Known rows, with every way that one mark hangs from another
[bazovib nagapez [nite mutiko]]: [ -4.0 -15.4 -26.5  46.9  -4.2  -8.2  -6.6  -5.5 -12.1   9.2  -5.0  -5.9
 -16.2 -32.9  12.2   1.1   8.6 -44.5   3.3 -10.6]
[pafafe nagapez]: [ -7.7  -1.9 -28.7  35.5  -1.7 -11.7   1.9 -13.6  -9.5  -5.4   5.3  12.3
 -12.0 -36.2   0.8  10.3   7.2 -45.0   6.7 -15.5]
[bapo [nite mutiko]]: [-17.9 -14.7 -31.7  43.2  -7.8 -13.3  -1.2  14.8 -13.7   5.2   4.0   9.5
  -0.7   0.1   6.7   3.0  -1.5 -28.1  -2.8 -16.0]
[betiv dubub [nite mutiko]]: [-21.4  -9.5 -19.6  43.6  -9.4 -20.8  -1.2   0.9 -19.6   3.9   0.5  10.4
   4.5 -10.2   0.7  18.8  12.9 -42.3  13.3 -17.1]
[dubub bapo [betiv [nite [bazovib nagapez] mutiko pafafe]]]: [ 21.1 -19.0 -21.1  41.9 -10.5 -12.9  19.7  -8.3 -19.8   0.6 -45.1  -3.8
   5.3  16.1  13.0  30.8   9.7  -7.8   7.4 -11.2]
[nite [mutiko [nagapez bazovib]] pafafe]: [  8.2 -18.9 -30.9  15.1  -2.2   2.7  -1.3  18.7 -16.4  -2.5 -12.8   6.8
 -18.2  -1.4  -2.0  -6.9  -2.8 -38.7   4.1 -19.3]
[dubub bapo]: [  5.1  -0.7 -29.1  52.4  -6.4 -22.5  -1.4   3.2 -13.7   3.4   2.0   3.5
  -1.1  -8.9  -0.5  24.2   4.1 -32.6  10.5 -12.8]
[pafafe nagapez nite]: [-19.4   1.9 -27.2  27.7   1.1 -16.1   9.6  -8.5 -11.1  -9.4   5.9   4.6
 -10.2 -18.5   1.2   4.1   1.3 -52.6   9.5 -15.9]
[mutiko [nite bazovib pafafe]]: [ 23.1   1.7 -27.8  27.9  -7.0 -24.5  26.1  -6.0 -20.0 -14.5  -1.3  -3.7
 -13.9  12.3  -4.6 -13.9  -0.7 -27.1   9.9 -18.2]
[dubub [betiv nite]]: [-25.7  -2.8 -25.4  42.3  -5.3 -21.4  13.5 -25.2 -14.4   3.5   1.9  13.8
   5.5  -3.2   6.6   1.4  10.3  -9.3  12.3  -8.3]
[mutiko nagapez nite]: [  1.2   2.8 -33.6  25.1  -7.8 -15.4  13.6  -5.5 -21.7 -12.3  16.6   7.7
  -5.4  -2.3  -6.1 -19.2  -0.1 -29.2   4.6 -17.8]
[nite mutiko pafafe]: [ -8.0 -18.7 -28.7  33.9  -5.2 -10.9  -4.5  13.1 -17.0   2.3  -9.9   5.1
 -15.1  -4.9   0.1  14.3  -4.8 -40.5   3.3 -17.5]
[bazovib [nite mutiko]]: [-17.1 -13.2 -28.5  46.2  -2.2 -11.2   3.4  -2.4 -12.5   8.4   5.3   0.6
 -15.1 -13.4   7.0  -3.9  -2.4 -41.2   4.1 -10.5]
[betiv [dubub bapo] nite]: [ -0.5   1.5 -18.7  51.0  -9.7 -30.3   1.2  -1.4 -19.6   2.9  -5.8   7.0
  15.0  -4.6  -3.3  39.8  18.7 -32.3  14.7 -12.7]
[dubub bapo betiv]: [  0.4  -4.6 -30.4  55.3  -3.0 -22.7   8.4  -7.3 -13.1   5.1  -6.7   4.5
   7.4   0.4  -0.5  23.8  -1.7 -19.6  16.0  -8.2]
[betiv nite]: [-22.2   0.9 -24.2  39.1  -8.8 -21.7   4.6 -13.5 -15.6   1.7  10.6  12.9
  -2.4 -10.1   6.8   0.6  15.0 -22.2   6.9 -12.9]
[betiv [dubub bapo] [nite [bazovib nagapez] mutiko pafafe]]: [ 34.7 -13.8 -13.9  45.2 -13.9 -18.8   6.7   7.1 -22.7  -1.4 -41.0  -5.6
   6.2   4.1   1.7  49.8  18.4 -35.8  10.8 -17.9]
[pafafe [nagapez bazovib] nite]: [-10.6   1.7 -27.4  13.6   6.5 -13.2   7.1  -6.1  -6.5  -8.8   5.3   0.1
 -17.3 -24.3   7.1 -13.3   5.2 -53.0  16.8 -15.0]
[dubub [bapo [nite bazovib [mutiko nagapez] pafafe]] betiv]: [ 27.5 -21.1 -31.3  41.5  -7.8  -4.4  30.3  16.2 -19.6  -4.1 -38.1   7.3
  14.5  53.7  -4.8  25.3 -14.0  -2.6  -5.9 -14.5]
[bapo nite]: [ -9.9  -2.6 -30.4  44.5  -6.8 -20.1  -0.1   4.0 -11.6   3.0   9.8  10.9
   1.8  -4.1   1.5   3.3   5.3 -24.7  -0.4 -14.1]

Rows
[  5.7  -4.5 -23.7  43.0  -7.7 -15.6  10.5   2.7 -14.1  -4.5  -3.1  -9.8
 -11.9   3.2   7.7  -2.9   1.7 -51.0  14.5 -19.9]  [pafafe [nite [bazovib nagapez] mutiko]]
[ 13.2 -13.9 -25.9  41.0  -7.3 -11.7  12.3   7.8 -15.4  -3.3 -12.4   2.3
 -15.2  13.6  -2.2   7.3  -5.7 -37.4   7.1 -19.8]  [nite bazovib mutiko pafafe]
[ 23.3  -3.7 -24.7  31.6  -2.2  -9.8  17.6 -11.9 -11.4 -12.7 -15.0   7.3
 -16.1 -11.8  -5.1  14.0   4.1 -39.3   5.2 -18.1]  [nite bazovib [pafafe nagapez]]
[-15.8 -15.9 -29.0  40.7  -9.1  -7.1  18.8  -3.4 -21.4   1.8 -17.2  14.0
  15.0  24.4   5.7  18.9  -0.3  -6.4   3.4 -11.0]  [dubub bapo [betiv [nite [mutiko nagapez]]]]
[  3.6 -22.6 -30.6  37.9  -8.2 -13.7  -0.1  29.2 -18.4   4.8 -25.0   2.7
   4.2  17.3   4.1  34.4  -5.6 -20.9  -8.8 -14.5]  [dubub [bapo [nite mutiko pafafe]]]
[ 20.7 -23.0 -29.2  36.5  -2.3  -6.3  29.3   4.4 -13.9  -6.8 -43.9   4.5
   7.9  24.9   5.0  33.4  -8.5 -11.2  -4.2 -12.5]  [dubub [bapo [nite bazovib mutiko [pafafe nagapez]]] betiv]
[  1.1 -10.1 -26.3  26.4   3.8  -7.6   8.4 -15.4 -11.4  -2.7 -15.4   4.0
 -18.9 -28.7   0.2  12.7   5.6 -41.8  -3.2  -9.4]  [bazovib [nite [pafafe nagapez]]]
[ 33.7 -16.0 -22.1  49.9  -9.3 -20.2  11.8  28.7 -19.8  -0.9 -31.8  -0.8
  12.2  30.4  -8.5  46.7  -2.0 -33.6   3.6 -18.5]  [betiv [dubub [bapo [nite bazovib mutiko pafafe]]]]
[  9.9  -8.7 -27.6  11.4   4.3  -6.1  -1.0  -4.3  -8.0  -6.7 -12.7   5.5
 -23.0 -35.6   2.8   1.5   8.8 -43.6   8.4 -15.2]  [nite [pafafe [nagapez bazovib]]]
[  2.6 -22.8 -28.2  16.2  -3.2  -1.3  16.1   5.9 -20.4   0.4 -35.4   7.3
   3.6  22.6   7.8  10.5   1.2  -5.0   5.4 -11.0]  [dubub bapo [betiv [nite [mutiko [nagapez bazovib]] pafafe]]]
[  8.0  -0.7 -20.4  35.5  -9.7 -20.0  20.9 -11.4 -16.7  -5.5 -10.3   8.1
  -7.3  15.2   1.1   4.4  12.1 -17.0   5.8 -15.4]  [betiv [nite bazovib pafafe]]
[-17.3  -9.7 -24.4  31.7  -4.0 -19.3  13.3 -18.0 -17.7   1.7 -16.3  11.5
   2.0   4.9   2.7  11.6   8.1  -7.8   6.9  -8.7]  [dubub [betiv [nite pafafe]]]
[ 23.3  -0.6 -27.7  16.7  -3.2 -15.8  29.1 -14.9 -17.4 -21.6  -9.1   0.0
 -17.1  -6.2  -1.4  -7.0   1.9 -33.6   5.4 -18.6]  [mutiko [nite bazovib [pafafe nagapez]]]
[ 11.4 -16.7 -27.7  38.6  -8.9 -11.7  15.1  16.8 -15.8  -2.0 -15.8   4.8
  -5.2  24.9   1.4   7.4  -5.3 -22.9  -4.3 -18.9]  [bapo [nite bazovib mutiko pafafe]]
[ -1.8 -26.3 -31.6  40.3  -4.3 -13.2   9.3  18.5 -17.5   6.3 -33.8   3.5
  11.8  25.7   3.7  33.6 -10.7  -8.8  -3.2  -9.9]  [dubub [bapo [nite mutiko pafafe]] betiv]
[  1.6   6.8 -24.8  34.8  -0.5 -17.1  25.5 -13.8  -9.8 -15.0   4.0   2.0
 -11.1   1.0  -0.6  -2.2   0.2 -49.5  13.5 -18.2]  [pafafe nagapez [nite bazovib]]
[-10.5 -13.6 -30.8  40.5  -3.7  -1.4   8.0   0.3 -16.1   3.2   2.0   7.1
 -10.5  -1.7  -0.4  -5.9  -4.9 -39.0  -2.4 -13.1]  [bazovib [nite [mutiko nagapez]]]
[-12.9  -3.7 -26.0  47.2  -6.3 -24.2  15.1 -17.2 -16.1   4.9  -9.8   8.7
  13.2   5.6   7.3  21.6   9.3  -4.0  12.1  -6.1]  [dubub bapo [betiv nite]]
[ 20.9  -0.3 -21.2  54.2 -10.6 -21.9  21.4 -25.8 -14.6   0.3 -22.6  -0.6
  11.2   2.4  11.5  21.6  18.7  -4.5  15.3  -8.5]  [dubub bapo [betiv [nite [bazovib nagapez]]]]
[ -7.0  -2.9 -25.8  44.1  -5.8 -18.2  20.1   6.6 -14.4  -4.9   6.6  -3.2
 -10.5  24.5   2.7  -8.2  -9.9 -47.7  15.4 -19.7]  [pafafe [nite bazovib mutiko]]
[ 18.3  -8.2 -25.3  52.0 -10.5 -11.0   2.1  -1.3 -12.1  -0.7  -4.2  -2.4
 -13.8 -15.1   7.7   2.9   6.6 -42.6  11.8 -19.5]  [nite [bazovib nagapez] mutiko]
[ -5.6 -16.5 -20.0  27.0  -9.8  -8.0   2.9  10.4 -25.9  -3.3 -19.9  15.1
   4.8   7.8 -10.4  27.4   8.2 -38.6   1.0 -20.1]  [betiv dubub [nite [mutiko nagapez] pafafe]]
[ 32.1  -9.7 -25.3  54.9 -12.1 -12.7  16.6  24.5 -20.0  -4.6 -16.3   7.5
  19.7  34.8 -12.2  33.8  -2.5 -32.5   2.9 -20.5]  [betiv [dubub [bapo [nite bazovib [mutiko nagapez]]]]]
[ 16.0 -11.5 -26.5  49.6 -12.0 -10.7   4.6   6.2 -12.2   0.3  -7.6   0.6
  -2.3  -1.9  10.6   2.8   7.6 -28.3   0.4 -18.4]  [bapo [nite [bazovib nagapez] mutiko]]
[  4.9 -21.8 -25.6  35.2  -3.3  -6.4  -6.9   0.8 -15.3   7.4 -22.5  -7.6
 -19.8 -26.8   8.2  11.9   6.5 -43.2  -2.3 -11.0]  [bazovib nagapez [nite mutiko pafafe]]
[ 31.0 -17.7 -30.2  38.8 -11.8  -4.3  21.4  27.8 -21.0  -6.1 -29.3   6.3
   6.6  45.1  -4.6  24.7  -9.0 -14.9 -11.4 -19.0]  [dubub [bapo [nite bazovib [mutiko nagapez] pafafe]]]
